Each row comes from the steps of one walk. Every step used is in the known rows, and no mark comes twice. Write the walk behind each row, first mark first.
Known rows:
R-P: [  7   1  -3   3  -1   4  -2  -1  -5  -5 -14  -3   4  21  -5  -4   5 -12
  -5 -11  -9   4]
Z-W-R: [ -8   9  -3  -4  32   4 -23 -10 -15 -15 -25  -1  13  -6  -2   5 -15  15
  -7 -13   9 -36]
B-D: [  2  -2   1   2  11  -1  -8  -7  -2  14  18   6  -1 -11  -1   4  -4  -4
   7  -1   5  -7]
D-B-P-R-W: [  2   5 -18   9  20 -18  -7  -2 -18  18 -41 -14   4   9 -10   6 -57  -1
  20  -8  18 -15]
W-R-E-Z-P: [ -7  10  22 -10  -1  -7   9  -6  14 -13 -16  -5   8  68  -3  -7   1  14
  -3 -15  -7 -29]
D-B-P-Z-W-R: [-16  25  -9  12  29 -15 -15 -16 -18 -18 -33 -11 -16   6  -3   5 -70   8
   6  -4   6 -19]
W-R-P: [  2  11   2  -1  19   5 -15  -1 -10 -11 -35  -2   6  25 -12  -2  -1  -2
 -10 -24 -10  -2]
R-P-B-D: [  7  -1   4   8  23  -7  -4 -18  -7  28  -6   2 -23  19   0   8 -11 -29
  -4 -14  -1  -1]
D-B-P-Z-W: [-11  16 -14  17   9 -17   0 -17 -14 -13 -14 -12 -18   3   4   4 -66  -3
  13   9   5 -12]
W-R: [ -4   8   5  -4  19   0 -14   0  -4  -4 -19   1   3   4  -7   1  -7  11
  -5 -13  -1  -6]
B-P-Z-W-R: [-17  18  -3   5  26 -19 -14 -13 -11 -26 -31 -14  -6   6  14   4 -55   4
   3   7  -8 -20]
Z-W-R-P-B-D: [ -1   9   0   4  55  -2 -27 -29 -24  11 -29   1 -10  14  -3  12 -25 -14
 -11 -26   7 -35]
D-B: [  1   8  -5   7   3   4   1  -3  -7   9   0   3  -9  -2 -16   1 -18   3
   6 -11  13   2]
B-P-R-E: [  3  -5   2   4  -6 -19   5   6  -9   5 -30 -23  18  43  -3  -7   9  -1
   9  -1 -16 -27]
B-P-R: [ -5  -9  -4   2   4 -20  -1   6  -8  -5 -22 -15   7   1   0  -2 -22   0
  13   7 -11  -2]
B-P-Z-W: [-12   9  -8  10   7 -20  -1 -14  -6 -23 -14 -14  -8   6  21   3 -50  -7
   9  20  -9 -15]
R-E: [  8   3   6   3  -9   2   6   1  -2  11  -7  -8  10  39  -3  -3  32   0
  -5  -8  -6 -24]
W-R-E-Z-P-B: [ -9  11  27  -6  12 -17  13 -16  16   4 -26  -6 -19  75   2   0  -8   3
 -10 -12  -7 -26]
E-R-W: [ 10   1  -9   3  26 -13 -17   1 -11   9 -22   9   6  28   6   6 -19   6
  10   5  20 -20]
D-B-P: [ -5   6  -4  12  -5  -2   7   4 -13  -5 -13 -10 -15  -9 -10  -2 -48   1
  14  -8  15  12]
R-E-Z: [  3   2  18   1 -15 -11  13 -12   3  20  16  -1  12  63  -7  -3  19   8
 -10  -5   0 -18]
P-Z: [ -4  12  -3   5   2 -17   2 -11  10   4   5  -1 -15  19  10   2 -11  -8
   1  16 -19   3]

Which walk is each row?
[  4   9 -13  13  27 -22 -18 -14 -14 -16 -20   5   0  52  10   1 -21  -9
   3  16 -14 -25] : E-R-P-Z-W
[  4   3   1   7  11  -6   3 -10  -6  13 -24  -5 -23  31   0   4  -6 -24
 -12 -10  -8   8] : R-P-B
[ -4  -5  -6  -8   5 -12   3   3  13 -19 -22  -7   8  13   5  -5  -7  -4
  17   8 -20 -14] : Z-P-R
[ -2   1  18  -6 -20  -8  24  -7  20  -8   1  -5   7  66   3  -9   6   3
   3  -1  -7 -22] : R-E-Z-P
[ -9  12  10   0  38 -14 -12 -32 -16   5 -22   2  -7  47  -6   8 -31  -1
 -25 -21   8 -22] : E-Z-W-R-P-B
[  0  10  -5  -1  33   9 -25 -10 -21 -21 -41  -4  18  16  -7   1 -10   2
 -11 -23   0 -31] : Z-W-R-P
[-12   8   8  -6  25  -9 -18 -22 -11  -7   3   6  15  16  -7   5 -24  23
 -12  -9  15 -31] : E-Z-W-R
[ -1   2   8  10  -8 -29  12  -8 -12  23  -6 -12  11  62 -23  -5 -21   9
   8 -10   1 -18] : D-B-P-R-E-Z
[  3   2  -3  11  -3 -16   7   4 -18  14 -31 -19   7  39 -19  -5  -9   1
  14 -12  -5 -26] : D-B-P-R-E
[ -9   9  -1  10  -6 -23   9  -4   4 -11  -7 -13 -19  11  15  -1 -40 -10
   8  19 -15  16] : B-P-Z
[ -2  -1  -3 -11  13 -26   2 -15  15   5 -18  -2  14  44   7   2 -35   2
  13   4   1 -22] : E-Z-P-R-W
[  2  11  11  -2  12   3  -8   1  -4   7 -29  -7  14  43  -9  -2  29  11
  -9 -21  -6 -30] : W-R-E
[  0  -2   6   5  23 -10  -2 -17  -2  32  12   4 -26  -2   4  11 -13 -16
   0  -2   6  -5] : P-B-D
[  1  -4   5  -2  10 -23  -4 -22 -11  19   2  -5  35  61  -8   0  19  11
  -7  -1  -3 -60] : P-R-E-Z-W
[  1  -3 -13   1  17 -22  -9   0 -11   9 -41 -17  13  12   6   4 -38  -3
  15   1   6 -19] : B-P-R-W
[  2   9   8   4  42  -5 -18 -17 -12  20 -24   1 -22  21  -8   8 -14 -17
 -10 -28  -2  -6] : W-R-P-B-D
[ -5  -2   5   0  18  -6   8 -13  12   4  -5   2 -32   0  15   6 -26 -20
  13   3   1  -9] : Z-P-B-D
[  0   2  11   1  -2  -8   3 -21  -9  11  11  -2  24  55  -3   1  14  10
 -12  -6  10 -49] : R-E-Z-W
[ -7   0   5  -2   7 -10  -2 -23  -6  -3  20   5  13  16   0   4 -22  12
  -6   2  16 -25] : E-Z-W
[  8   0 -15  -3  24 -16 -15  -7  -5  25 -27  -4  19  18   1   8  -7  -3
   6  -3   3 -27] : P-R-W
